What can hang from each mark
Q_744: Q_762
Q_796: Q_396 Q_625
Q_625: Q_796
Q_701: Q_762 Q_796
Q_471: Q_98
Q_172: Q_471 Q_557
Q_762: Q_162 Q_471 Q_625 Q_816 Q_861
Q_162: Q_762
Q_557: Q_162
Q_396: Q_851
Q_98: Q_396 Q_471 Q_816
Q_851: Q_396
Q_861: Q_744

Every row comes from one small tree of marks. Brackets hold a mark, then the marks that hang from it, in the order of their numbers. Every link used is in the known rows. Which tree was each row made from?
Known rows
{Q_471 Q_98}: [  5   0 -13   6   2   8   0 -11   0   1   2  -9  -3 -14  -7  -8  -3 -17
  -4   8  13 -15   0 -12   4  -3  -3  -6  -1  -7   2  19   1]
{Q_701 {Q_796 {Q_396 Q_851} Q_625}}: [-25 -13  21   5  -7  16 -19  17  -8  11  14  -4  10   9   4   6  23   4
  -3  -5 -23 -28  22   9  -7  -3  -4  13  14   5 -11  14  -1]
{Q_762 Q_162 Q_625 {Q_861 Q_744}}: [ 25   5   5 -38 -10 -13  -4  25   1  -8  23 -24 -31  21   2  14   0 -28
   9 -16  -1 -45  17 -10   3   8  12  -8  17   8  -4   6   2]
{Q_98 {Q_396 Q_851} Q_816}: [ -6   3 -12  13 -27   7   1 -12  -6 -18  10  20  -6   6  -4   3  22  27
  -5   4 -12 -30  15 -19  13  -6  -3  12   2  -6  -2  15  11]
{Q_762 Q_162 {Q_471 {Q_98 Q_396}} Q_625}: [ 22  15 -22  -7 -27  -5  11   2  -6 -13  13 -29 -23  14  -3 -10   6 -25
 -10  -3   5 -52  19  10   2  15  22 -15  20 -22   2  50  16]
{Q_762 {Q_471 Q_98} Q_625 Q_816}: [ 16  20 -10  -6 -25  -5  12  11 -11   1  10 -18 -26   6  -6   1   3 -23
 -19   2  -4 -74  15  -4  -2  -6   8 -12   2  15   0  23  22]
{Q_861 {Q_744 {Q_762 Q_471}}}: [  2   3  13 -14 -13   7   6   5  -2 -41  14 -23  15  12  13  15  -3   1
 -13   2   5 -33  16   6   9  -5  23  -3 -10  17 -14 -10  -1]
{Q_471 {Q_98 Q_396 Q_816}}: [  1   7 -24  26 -22  18   8 -24  -3 -22   7   0  -7 -12  -3  -9  10   3
  -8   9  13 -28  15 -12   5  -6  -1  15  -4 -29   3  32  13]
{Q_796 Q_625}: [ -6  -2   9 -11   5   4  -1  16  -2   5   8  -3  -4   8  -3   4  14  -2
   1 -13   7 -19   3  16  -7   3  -7  12  11   8   4   4   3]
{Q_162 {Q_762 Q_471}}: [  1   9   4  -9 -10   0  13 -10 -12 -20  17 -25   1  14  -6   5  -8  -4
  -1  -3  -1 -14  12   3  -7  -1  17   9  -1   1   2  -2   8]
{Q_701 {Q_762 Q_625}}: [-14   6   0 -23  -8  -4  -1  22  13  17  25 -10 -17   2   4  -9   7 -15
  -2   1 -10 -11   0  -4  -7  -1 -24 -17   3  10   4  -7  21]
{Q_744 Q_762}: [-13  -2   7  -9   0   8   4   0   0 -18   4  -5  13   3  10   5  -2   3
 -13   0  -8   9   3   0  13 -12 -12  -5   6   3   5  -3   5]
{Q_162 {Q_762 Q_625 Q_861}}: [  2  10   0 -36  -2  -7   1   7  -3 -11  22 -25 -29  13  -6   8  -8 -20
   6 -13  -6 -15  13 -22  -7  -8 -20   7  20   2  20  -7   9]
{Q_162 {Q_762 {Q_471 Q_98}}}: [  5   9 -10  -3  -9   9  13 -22 -12 -19  19 -34   0   1 -12  -3 -11 -23
  -5   6  11 -27  12  -8  -3  -4  15   5  -2  -6   6  16   9]
{Q_744 {Q_762 Q_162 Q_816 Q_861}}: [ -1   9   7 -25 -24  -4  11   0 -18 -16  12 -11 -15  21   9  15  -7 -12
  -8 -14 -29 -24  27  16  25  -8  11 -12  26  18   7  14  28]
{Q_98 Q_471 Q_816}: [  5  13  -3  16 -32   8   1  -5 -20 -26  19   1  11  15   3   1   7  15
  -4  -6  -2 -33  14  -4   4  -6   3  28  -3  -4  -3  -4  15]
{Q_162 {Q_762 {Q_625 Q_796}}}: [ -3  14  11 -15   7   0   4   5   9 -21   5 -18  -5   6  11   8  12 -13
   2  -3 -19 -14  -2 -25 -11  -3  -3   4   5 -14  20  -1  -7]
{Q_851 Q_396}: [ -3  -2   2  -6   1   0 -16 -11   6 -12 -16  -6  -6   3  -7  -1  -4 -16
  -3  -4   3   2   2  -3  -8   9   6  17  -6  -3   0   3   5]
{Q_861 {Q_744 Q_762}}: [ -5  -4  14 -15   3  10   2   6   7 -35  13 -12  13   1  12  13   0   3
  -9   3   8 -10   7  -7  13 -12   1   1  -9   6  -7 -14  -7]
{Q_796 {Q_396 Q_851} Q_625}: [-15 -12   6 -13  -1   9 -12  18   1   1   6   4   5  15  -6   5  30  13
  -5 -14 -16 -26  14  10 -10   2  -7  15  18  10  -4  17  -1]
{Q_98 Q_816}: [ -3   2   0  15 -16   6   3  -2  -6  -7  12   7   1   5   4   2   8   7
  -4  -3  -9 -18   7 -10   1  -5  -4  11  -5  -2  -2   2  12]
{Q_557 Q_162}: [ -4   8  -7   0   6  -1  -9  -6   0   5  10   1 -11   7 -12  -5   6  -4
   2  -8   1   3   0   5   1   5   4  15   2  -1   6  -4   5]
{Q_861 Q_744}: [  8  -2   6  -6   3   3  -2   6   7 -17   7  -7   0  -2   2   9   2  -1
   3   2  16 -19   3  -6   0  -1  14   6 -16   3 -11 -10 -11]
{Q_172 Q_471 Q_557}: [ -1   9   5   2  -2   0  -4 -10   0   3 -17  12 -10  -3 -29  14  -1  -8
  -7 -13   3  -3   9  16  -2 -13   5  12  10  25  15  -3 -25]
{Q_701 {Q_762 Q_471} {Q_796 Q_625}}: [-28   7  25  -1 -24  12  -2  19 -10  20  35 -26  -1   7  10  -4   2 -19
   3   2 -10 -39  23  36 -12   6  10  -6   0  25 -11  -1  27]
{Q_172 {Q_557 Q_162}}: [ -5   6  -1  -2   5  -1  -5  -5  -2   2  -3  12 -15  -2 -27   4   9  -5
   0 -10  -3   3   7  12   3  -4   9  18  19   3  19   3 -11]
{Q_172 Q_471 {Q_557 {Q_162 Q_762}}}: [-14  18   0  -6   9   2  -6 -26  -3  -9   5  -2 -22   8 -49  11   0 -13
  -2 -23   5  10  11  12  -5 -15   6  42  13  13  31 -11 -18]
{Q_396 Q_851}: [ -3  -4   0  -7  -4  -2  -6   0  -3   8   4  12  -1   6  -7   5   9   6
  -2   2 -13 -17   1 -20  13  -5  -4  -8   6  17  -3   2  -2]
{Q_162 Q_762}: [ -6   1   2  -9   5   3   8 -10  -4 -16  14 -15  -1   4  -6   3  -5  -2
   1  -2   2   9   2  -9  -3  -8  -3  14   0 -11  11  -5   1]
{Q_701 Q_796}: [-11  -1  15  19  -6   7  -7  -1  -9  10   8  -8   5  -5   9   0  -8  -9
   1   9  -7  -2   9   0   1  -6   3  -2  -5  -4  -6  -4  -1]
{Q_98 Q_396 Q_471 Q_816}: [  5  16 -13  23 -37  11   6 -14 -14 -45  12   4   5   9   3  -2  13  29
  -3  -1   7 -31  22   5   5  -3  10  37  -2 -23   0  10  17]
{Q_762 Q_162 {Q_471 {Q_98 Q_396}}}: [ 19  11 -22   9 -27   3  13 -17 -11 -18   6 -23  -9   8  -6  -9   0 -16
  -4   3   9 -37  21  21   7  16  40 -11  13 -22  -3  51  14]
{Q_162 {Q_762 Q_471 Q_625 Q_861}}: [  9  18   0 -35 -17 -10   7   6 -10 -15  24 -36 -26  24  -6  10 -10 -21
   2 -12 -10 -36  22 -10 -11  -1  -1   3  20  13  12  -4  16]
{Q_557 {Q_162 {Q_762 Q_471}}}: [ -5  17  -5  -9  -4  -1   5 -17 -11 -16  25 -24 -10  23 -18   0  -2  -8
   1 -11  -1  -9  11   8  -7   4  20  24   2   0  10  -6  12]

Which tree is each row?
[ -5  18 -15  -1 -46  12   5 -17 -11   2  33 -23 -15   0   0 -10  -8 -31
  -1   4  -8 -58  30  -2   2   0   7 -12   2  23  -3  16  42]
{Q_701 {Q_762 {Q_471 {Q_98 Q_816}} Q_861}}
[ -6  17  -2   2   4  -2 -13 -16   0   7  -9  12 -21   4 -42   8   4 -12
  -4 -21   4  -1   8  21  -2  -8   8  28  13  24  21  -6 -20]
{Q_172 Q_471 {Q_557 Q_162}}
[-33  -6  11  -6 -21   7 -19  24   5  22  33 -12  -4   2  12  -6  16 -11
  -6   9 -40 -19  18 -10  -9  -7 -19 -16   6   7 -12   2  14]
{Q_701 {Q_762 Q_625} {Q_796 {Q_396 Q_851}}}
[ 17  17   7 -26 -12 -11  -5  14   3  -2   0 -16 -22  19  16   9   8 -32
  10 -16 -33 -32  12  -7   1  14  16 -21  28   2  12  20   3]
{Q_762 Q_162 {Q_625 Q_796} Q_861}
[ -1  -1  13 -27   3   2   0  25  11 -30  21 -17  -2   7  13  15   7  -5
 -15  -2   2 -25   4 -18   8 -14 -16  -3   0   7  -2 -15  -6]
{Q_861 {Q_744 {Q_762 Q_625}}}
[ -3  23  14 -27 -18   0   3  12   1 -24  -6  -8 -17   9  26  20   7 -14
 -12  -7 -40 -43  19 -10  11 -15  -4 -14  17  22  19   1  16]
{Q_744 {Q_762 {Q_625 Q_796} Q_816 Q_861}}
[ 12  14 -12   6 -30   3   7   8 -11  -4  24 -19 -14  10  -1  -2   8 -20
 -18  -1  -4 -70  14 -22  -3  -2  -4  -3   1   3  -1  22  20]
{Q_762 {Q_471 {Q_98 Q_816}} Q_625}
[ 21  14 -14   3 -43   3   8 -14 -25  -6  26 -24 -16  20  -2   0  -7 -33
  -1 -10 -11 -63  32  -2  11  10  28  -9  20   9  -3  40  29]
{Q_762 Q_162 {Q_471 {Q_98 Q_816}} Q_861}
[ -8  23  -3 -20   2   0 -11 -29  -6  -8   6  -8 -34  11 -51  15  -9 -22
   6 -28   3   0  23  10  -4 -15   5  39  25  26  35 -12 -13]
{Q_172 Q_471 {Q_557 {Q_162 {Q_762 Q_861}}}}
[-24  13  14  -2 -33   6  -3  -1 -13  20  24 -12 -24  -8  10   1 -15 -22
   8  10 -25 -28  29  14   5 -12   6 -12  -3  26  -4  -9  36]
{Q_701 {Q_762 Q_816 Q_861} Q_796}
[  3  12 -14  15 -43   9  -1 -14 -18 -37  17  16   5  16  -5   4  22  35
  -5   1  -6 -46  22 -14  17  -9   5  29   3  -8  -3  11  15]
{Q_98 {Q_396 Q_851} Q_471 Q_816}
[ 17   8  -2 -31 -13 -16  -3  18  -5  10  16 -17 -31  25   1   5  -1 -28
   6 -19 -17 -27  14  -2   4   9  -2 -16  33   7   8  15  13]
{Q_762 Q_162 Q_625 Q_861}
[-35  -5  12  14 -17  17 -11   4   3  10  20 -19  12 -11  18 -12  -1  -9
   0  11 -22  13  20  21 -16  -1   2  -2  -8 -11 -12   3  15]
{Q_701 Q_762 {Q_796 Q_396}}
[ 18  12  -7 -21 -12  10   6 -19  -8 -35  25 -45 -13   2 -13  10 -17 -34
   6   2  25 -53  26 -16   0  -4  27  10  -4   8  -2   6   2]
{Q_162 {Q_762 {Q_471 Q_98} {Q_861 Q_744}}}
[ 12   9  -7 -19 -29   5   8 -14 -18 -18  17 -36  -4  17   4   2 -16 -37
 -11  -7 -12 -38  29   9  24   2  20 -26  30  12   3  34  24]
{Q_744 {Q_762 Q_162 {Q_471 Q_98} Q_861}}
[ 21   9   5 -22 -21  -8   6   6 -12 -15  14 -12 -28  16  -1  20  -4 -16
  11 -12  -4 -52  26  10  12   2  37   0   4  16  -9   9  11]
{Q_762 Q_162 Q_816 {Q_861 Q_744}}
[ -7  11  13 -11 -17   7   0  17   9 -38  -8 -25  20  17  33   8  19  -2
 -24  -6 -40 -26  19   9 -14   3  14  -9  11  -4   2  15   1]
{Q_744 {Q_762 Q_471 {Q_625 {Q_796 Q_396}}}}
[ 17  14   6 -31 -14 -10   0  23  -1 -12  14 -11 -40   8   1  20   2 -13
   2  -7   0 -64  20 -12   0 -10   4   5  -1  25  -3  -9   8]
{Q_762 Q_625 Q_816 {Q_861 Q_744}}
[ -9  13  -6 -22  12  -5  -4   5   1  -6  31 -18 -26  18 -18  -1   7 -13
   0 -15  -2  -4   0 -16  -7  -5 -18  23  11 -11  21 -10   9]
{Q_557 {Q_162 {Q_762 Q_625}}}
[  0  16 -19  30 -24  18   3 -33  -4 -21  -9  12 -16 -15 -32   3   9  -5
 -13  -4  17 -32  24   4   3 -18   4  27   6  -4  19  30 -12]
{Q_172 {Q_471 {Q_98 Q_396 Q_816}} Q_557}
[ -7  12  -2 -25   4   1  -2 -18  -9 -12  11  -8 -28   5 -34  11  -5 -17
  11 -17  -5   4  22   1   2 -10   7  31  32   5  33  -3  -3]
{Q_172 {Q_557 {Q_162 {Q_762 Q_861}}}}
[ 12  11   9 -11  -5 -10   0  18   7  -3  -1 -11  -9  16  17   5  17 -22
   3 -11 -30 -25   0  -7  -1  15  17 -19  19 -10   8  22  -1]
{Q_762 Q_162 {Q_625 Q_796}}
[ -2   7  16 -27  -9   0   8  28   2 -31  19 -11 -13   9  13  21   9  -1
 -21  -2  -5 -48  11 -11  12 -21  -9   0  -6  16  -4 -12   8]
{Q_861 {Q_744 {Q_762 Q_625 Q_816}}}
[ -1  10   4 -21 -22   2   3  -4 -12 -22   7 -21   2  16  11  10 -13  -9
 -10  -5 -15 -22  25  11  11  -4   8 -11  18  27   1  -2  17]
{Q_744 {Q_762 Q_471 Q_861}}
[  4   9  -6   9  -2   8  -5 -22   0   4 -16   3 -12 -16 -36   6  -5 -24
 -10  -5  16 -18   9   4   2 -16   3   7  10  18  17  17 -24]
{Q_172 {Q_471 Q_98} Q_557}
[ -8  -2   5   4  -6   8 -13  -4  11 -15 -19   7  19   1  13   5  26  10
  -3   1 -38 -12   8 -12  -5   4  19  -2   4  -4  -3  17 -14]
{Q_625 {Q_796 {Q_396 Q_851}}}
[  4  12   3 -21 -10  -8  11  10  -7 -16  25 -30 -14  21  -4   6  -1 -12
  -6  -7  -8 -29  10  -8 -12  -2  -1   5   8   2   8  -3   9]
{Q_162 {Q_762 Q_471 Q_625}}
[ -3  27  -1 -29   5  -4  -9  -4   7 -16  14 -22 -29  16  -4   6   8 -27
  12 -18 -21 -17  10 -20  -7   1   0  17  19  -4  31  -5   5]
{Q_557 {Q_162 {Q_762 {Q_625 Q_796} Q_861}}}
[  3  21   8 -34 -34  -8  10  18 -16 -18  14 -20 -24  25  11  18  -5 -11
 -19  -9 -28 -59  31   6   9 -14  -2 -14  20  37   6   0  31]
{Q_744 {Q_762 Q_471 Q_625 Q_816 Q_861}}
[ -3  13   4 -21  -5  -7  14  12  -8 -13  21 -13 -27  12  -6  11   4  -5
  -8  -7 -11 -29   7 -12  -5 -18 -12  11   3   1  14  -4  16]
{Q_162 {Q_762 Q_625 Q_816}}
[ -2  16   9 -20 -26  -7  15  22 -13 -18  13 -15 -11  22  11  13   6  -1
 -27  -4 -25 -50  18   7   7 -16  -1 -12   8  26   3   1  26]
{Q_744 {Q_762 Q_471 Q_625 Q_816}}
[ 29  15  -9 -26 -17  -1  -3  12  -1 -14  19 -37 -28   5  -5   7  -6 -38
  -3   0  18 -79  22 -19  -2   2  13  -9   4  18  -7  11   3]
{Q_762 {Q_471 Q_98} Q_625 {Q_861 Q_744}}
[-11  17  -4  -8   0  -1   7 -15 -11 -12  22  -7 -24  12 -20   5   4  -1
   0 -11  -6 -10   9   4   1 -11   9  32  -2  -1  16  -7  19]
{Q_557 {Q_162 {Q_762 Q_816}}}
[  3  10  16 -13 -23   4  15   8 -10 -42  14 -16   4  13  12  21   0   5
 -19   2  -4 -53  23  13  13 -13  30   0 -16  27 -14  -8  11]
{Q_861 {Q_744 {Q_762 Q_471 Q_816}}}
[  1   0 -24   5 -11   9  -2 -21   2 -10  -2   5  -8 -11 -15  -7  12   3
  -5  14   9 -29   9 -21  17  -6  -1  -4   6 -11   2  33   1]
{Q_471 {Q_98 {Q_396 Q_851}}}
[ -2  18  15 -16 -15   0   6  15   5 -28  -2 -20  10  16  28  12  12 -11
 -18  -3 -32 -34   9  -4   2  -1  10 -21  10  12   9   3   4]
{Q_744 {Q_762 Q_471 {Q_625 Q_796}}}
[ -4  26  -6 -34  -6 -10   0   2 -10  -6  29 -17 -51  22 -20   9   1 -18
   2 -20 -14 -34  19 -10  -2 -12 -10  27  17  11  24  -8  27]
{Q_557 {Q_162 {Q_762 Q_625 Q_816 Q_861}}}
[  3  13   8 -38 -25 -11   8  20 -14 -11  21 -16 -30  27   9  16  -1 -20
 -12 -19 -33 -40  25   4  20 -11  -7 -19  34  20  13  14  31]
{Q_744 {Q_762 Q_162 Q_625 Q_816 Q_861}}
[  0  29  -3 -21 -15 -12  10   5 -15 -11  33 -22 -36  31 -18   6   7 -10
  -9 -15 -13 -48  16   3  -8  -6  11  23   5  12  14  -4  27]
{Q_557 {Q_162 {Q_762 Q_471 Q_625 Q_816}}}
[-19  16   7 -10 -20   4   1  21  17  -6   1  -7 -10  -3  23  -1  25  -7
  -7   0 -43 -31  15  14 -22   0   9  -8  -4   0   3  11  21]
{Q_701 {Q_762 {Q_625 {Q_796 Q_396}} Q_816}}
